Each row comes from the steps of one path. Every step used is in the known rows, and no mark comes twice. Write the path behind each row, first mark first.
Known rows:
vebek > dupo > mufe > zubo: [  2  34  -2  -3 -38 -11   8  -3  24  17   4 -15 -30 -20 -28  11 -55  35
  -9   0  -9   4  -2  -5  12  -9 -23  -7  -2 -31   0  -8]
kilen > zuli > gimag: [  6   8   0   2 -17  35  -5  31  14  14   0   0  -7 -16  19 -17  12   9
  -2   4 -10 -15   4 -14  18   7 -12  -5   1 -19 -18 -11]
vebek > feneza: [  1  -2  -9  -5  -8  22 -13  11   9  14  18   7   1 -41  -2   5  -4  20
 -20  -9  -1 -22   8  -6   7   2  -6  14  -6 -33 -13 -29]
gimag > mefo > vebek: [  6 -19  -9 -10 -10  -5   4  -9   7  10   9  -7   1 -14  -3  10   5  23
 -11  26  -1  -1   5 -10  19  -3  19  53  -1  -5 -21   1]
dupo > gimag: [ -1  -8 -10   2 -39  50  -1   8  11  12   0 -18 -16 -39  13   0 -17  29
  -7  -4  -6   4   6   4  38  -1  -6  -4  14  -8 -20 -23]
mefo > vebek > zuli: [  7   6  -7 -14 -15 -10  22 -10  14  17  13  -8   8 -13  16  -8   0 -20
 -19  10 -10 -19   6   7  23   0  -6  47  16 -24 -17  -2]
dibur > vebek > dupo > mufe > zubo > gimag > mefo: [ -4  31  11   1  37 -24  17 -10  25   7  -4   3 -20   1 -38  27   8  -1
   5   8  -1  24   9 -11  -6  -2  -2   5 -18 -15  -3  -2]
zubo > gimag > dupo > mufe: [ -9   5  -9  -7 -50 -16   4  -2  17   4   7  -5 -22 -16 -10  14 -34  35
 -12   3   4  32   4 -14   7   7 -13 -12  17  -1  -6 -20]
feneza > vebek > dupo > mufe > zubo > gimag: [-21  11  12  -3  26 -11  15   2  23  17   1   0 -34 -26 -22  26 -19 -24
  -5 -13  -2  -8  12   7   0  -9  -8 -15   1 -23   1 -22]
dibur > vebek > dupo > gimag > zubo: [ -8  14   1  -6  -4   5  15 -16  24  17   9  -9  -2 -11  -9   3 -13   2
   6 -13  -5  17  -1  27  18  -6  -4   6  28 -20 -11 -21]
kilen > feneza > vebek: [ -9 -26 -13 -12  14  24 -13  18  17  13  12   9  -8 -29  13   4  15 -19
   3  21  -5 -48  28   8 -15   5  26  26  30 -22  -6 -44]
vebek > dupo > gimag: [ -6  21  -7   2 -43  33   1  -7  12  11   1 -19  -8 -28   9  -6  -7  20
 -11  -2  -8  18   9  19  50   1 -30  -4  16 -11 -22 -18]
temote > dibur: [ -9 -10 -17 -14 -45 -11 -11   6  11  15  -3  11   1 -31  -9   1   0  12
 -16   5  -2  28   7  -7  13 -18   4 -14  25 -20 -19 -19]
temote > dibur > vebek > zuli: [  5  38  -9 -17  -8 -29  22 -14  27  16   4  17   3  -1  -1  -7  36 -34
  -5  11 -11   5   9   8   3  -8 -13  11  30 -31 -17 -12]
mufe > zubo > gimag > mefo: [ -3 -13   8   2  41   5   2  14  14   7  -5  -3  -8 -24 -33  27  -3   1
   4  -4   5  21  16 -25  -6  -2  30  13 -23 -20  -3   0]
mufe > zubo > gimag > mefo > vebek > feneza: [ -8   5  10   1  55   0   1  -5   7  18  17  -1  -2 -26 -16  19   0  -6
 -20   0  -4 -29   6  -4  -5  -4  10  39 -29 -25  -9 -23]
dupo > gimag > mefo > vebek > dibur > temote: [ -3  17   1  -8 -53  -9   7 -22  20  22  10   5 -11  -5 -11   0   2   3
  -6  27  -5 -15 -10  24  20  -9  -7  20  -6 -17  -4   6]
dibur > temote: [  7 -14 -15 -15 -63   2  -3  11  19  14  16   5 -12 -26 -22  -1 -22  26
  -5   6   3  -6  -7  -6  19   6  -8  -2  -5 -28   1   0]
gimag > dupo: [  1  -9 -21 -13 -62   0 -19   6  11   3  15 -12   9 -24 -12   2 -12  51
  -5   7  12  42  21 -15  18   6  13  16  24 -21 -17  -6]
temote > dibur > vebek > zuli > gimag: [  1  45   5  -3  11 -17  19  -3  21  18  -3   8  -8   0  18 -12  37 -24
 -16   5 -16  -5  10   3   8  -2 -34   3  19 -19 -22  -4]
dupo > mufe > zubo > gimag: [-11   3  10  -3  13   4  14  13  19  17  -3  -3 -38 -40 -22  27 -39  -1
  -5 -13  -2   0   5  -9   1  -9  -3 -22 -12 -20   3 -19]
vebek > zuli: [ 11   5 -10 -10 -23   1  12   5  17  12   7  -3   8 -17   7  -7  -4 -13
 -11  -3  -5  -3  11  -5  16   5  -6  24  16 -33 -12  -2]
zubo > gimag > mefo > vebek > dibur > temote: [ -8  12   6 -14 -29 -25   9 -16  20  21  10  18 -10 -11 -20  10  12 -17
  -6  22   2 -11  -3  20  10 -10  -2  15 -13 -21   0  10]
zuli > kilen: [ 12 -23 -14  -9 -38  14 -17  28   9   5  14   1 -18 -54   6   3 -21   7
  -3  20   3 -21   1 -15  23   2 -12  24  44 -28 -12  -6]
kilen > feneza > vebek > zuli > gimag: [ -3  14   6   3  36  11   8  14  17  17   3  -1  -6  -6  34 -13  23 -40
 -14   7 -16 -46  21   3  -7  13 -14  26  20 -20 -12 -19]
mefo > gimag: [ -7 -26  -6  -6 -32  51 -12  24   7  17   0 -11  -7 -35  22   7  -4  18
 -12   3 -13  -2  15  -9  34 -16  10  -5  22 -19 -23 -27]
zuli > kilen > feneza > vebek > dupo > mufe > zubo > gimag: [-20  18  15  -1  46  -6   7  14  20  16   5   2 -38 -35 -11  19 -25 -44
   0   9  -8 -34  12   8 -13  -2 -15  -2  16 -24   8 -35]
mufe > zubo > gimag > mefo > vebek: [ -6 -12   7  -5  35  -6  11  -4   8  15   5  -9  -9 -21 -17  22   0  -3
  -8  14  -1  -1   9  -7   9  -9  24  40 -16  -9 -12  -1]

Write each row's path:
[  3  -7   1  -2   7  -2   5  -5   5  12   5 -10  -5  -8   9   5  11  20
 -18  23  -6  -7   4 -11  19   0   5  47  -5   1 -24   6] | zuli > gimag > mefo > vebek
[ -4  13  -3  -1 -44   6  -3   7  20  17   6 -26 -26 -17 -18  13 -60  48
  -7   4 -10  12   3 -20   6 -11   6  -7  11 -26  -3 -21] | mefo > gimag > dupo > mufe > zubo
[-10  -4  -6 -15 -32   1  -6  -6  23  19   6  22 -11 -24   3  14  31 -20
  -1  11   3 -27  22  27   2 -21  15  18  33 -34 -15  -9] | feneza > vebek > dibur
[ -6   0 -13  -5 -77   4  -6   1  16   8   7 -16 -18  -7   7   6 -39  53
 -16  12  -9  23   1 -18  18  -1  -7  -9  32  -4 -14 -28] | mefo > gimag > dupo > mufe
[ -2  23  -3  -4 -23 -15   1  -6  10  10  14 -20  11   0  14 -13   3  16
 -21   9  -3  18  17  -7  19  11 -13  35  23 -13 -22   3] | mefo > vebek > zuli > gimag > dupo
[ -1  -2  -8 -10  21   4   8   7  21  14  11   6   7  -9  19  -9  18 -52
  -3  14 -12 -47  25   9 -14  10  11  40  31 -33  -6 -30] | kilen > feneza > vebek > zuli
[ -6  -3   8  -3  23 -16  18 -11  12  15   4  -9 -20 -12 -15  24 -16   4
 -12  16  -6  -4  -1  -9   4  -8  13  33 -15  -2  -8  -7] | dupo > mufe > zubo > gimag > mefo > vebek
[ -5 -26  -2  -2 -11  27   6   4  17  17   7 -16  -2 -27  -2   6 -41  13
   1 -21  -2  10  -4   9  13  -5  22   7  23 -17  -8 -24] | dupo > gimag > zubo
[ -3 -23   1  -1  24   6   0  12  10   2  -5   5   0 -21 -18  23  14   2
  -1   1   8  27  17 -22   3   4  23  15 -13  -9 -10  -2] | zubo > gimag > mefo
[  2  16  -8  -4 -49 -10   0   4  23  13   9 -21 -26 -18 -31  12 -63  54
  -5   3  -3  16   1 -20  -1  -5   4  -2   6 -27   1 -12] | gimag > dupo > mufe > zubo
[  3 -13  -9 -11   0  -5  14   2  23  12  13   4   4  -7  10  -2  19 -39
  -6  -2  -4 -30  17   4   1   3  11  36  34 -33 -12 -12] | feneza > vebek > zuli
[ -6  -1  -6 -17 -57 -13  -1  -6  28  21  16  24 -15 -14 -17   5  13 -12
   0  14   3 -32   2  25   3 -10   1   6  14 -36   2  -1] | feneza > vebek > dibur > temote
[  6 -14  -7   8 -14  32  -3   4  11   3  -4 -15  -3 -13  -4   7   0  31
  -1   8  -3  22   5 -16  19   7  16  20  -1  -3 -17  -8] | dupo > gimag > mefo
[  6  -1   1  -1   6   5   5   1   9  13   6  -7   1   1  10  -5  19   8
  -9  27 -10 -13   0 -12  16   3   9  46  -6  -2 -23   0] | kilen > zuli > gimag > mefo > vebek
[ -9   8  -5 -17 -38  -6  -6  -1  27  23  15  24 -12 -16 -10   0  12 -22
   3  27  -3 -45   8  29  -9  -4   3   9  12 -36   7 -16] | kilen > feneza > vebek > dibur > temote
[ -2  22 -15 -21 -24 -19   4  -9  24  15   2  23 -13 -19 -13   6  37   6
   1  19  -5  16   9   7   6 -19  -5 -10  27 -20 -22 -21] | temote > dibur > vebek
[-12  36  11   0  34 -39  15 -14  24  10  -9   9 -16   5 -40  24  14 -11
   1   9  -5  35   7  -9 -11 -10  -2  -6 -10 -13  -5  -8] | temote > dibur > vebek > dupo > mufe > zubo > gimag > mefo
[-18  22  13  -6  17 -14  20  -5  17  20   1  -7 -33 -30 -19  23 -31 -11
 -14  -4  -6  -1   5   8  14 -12 -19  -7 -11 -16  -2 -15] | mefo > vebek > dupo > mufe > zubo > gimag
[ -3   0  -7  -9   1  10  -4  -5   6  19  24   3   0 -37   6   5  -2  13
 -28   4  -5 -38   3   6  14  -3  -7  36  -5 -24 -18 -29] | mefo > vebek > feneza
[ -2  -4  11  -5  27 -14  22  -2  16  23   9 -10   6  -4  12  -4 -21 -20
 -13 -14 -10 -14  -4   6   1  -1   3  34  18 -21 -10  -2] | mefo > vebek > zuli > gimag > zubo
[  2  33   2  -1 -19 -26  14 -15  22  17   5 -18 -25  -3 -30  13 -46  31
 -12  14 -11   3  -6  -7   9  -9 -13  19  -9 -22  -2  -2] | gimag > mefo > vebek > dupo > mufe > zubo
[ -8  50 -12 -19 -32 -33   4 -22  23  13   4  16  -1  -9 -17  -2  40   0
  -7  16  -4  30  15  21  26 -14 -34  -6  27 -25 -23 -11] | temote > dibur > vebek > dupo
[ -6  14  10   4  26 -17  10  -1  18   7  -6  -5 -14  -6 -35  25 -13   5
  -2   0   0  28   8 -17  -2   0   3   4 -20 -15  -1  -1] | vebek > dupo > mufe > zubo > gimag > mefo
[ -5   6  -4 -15 -36  -9 -11   5  25  20  19  25 -19 -23  -6  -2   6 -35
   5  35  -3 -59   3  25 -10  -3  -6  19  30 -39   8 -14] | zuli > kilen > feneza > vebek > dibur > temote
[  9  11  -8  -7  10  19 -10  28  11  10  11   1  -3 -40  24 -15 -16 -35
   0  37 -13 -47  14  -4  -6  17 -13  37  37 -33   0 -32] | vebek > zuli > kilen > feneza
[ -5  31  -5   3  -9  -5   4 -20  19   6  -7  -3   2   7 -13   2  33  11
  -2  17  -8  42   8   4  20  -3  -8   9  11  -4 -23 -11] | temote > dibur > vebek > dupo > gimag > mefo
[  1 -12  -5  -1  -8  16   8 -12   7  11   5 -18  -4 -13   7   6   1  21
 -12  23  -8  -1   1   0  28  -2  13  45   1   5 -23  -8] | dupo > gimag > mefo > vebek
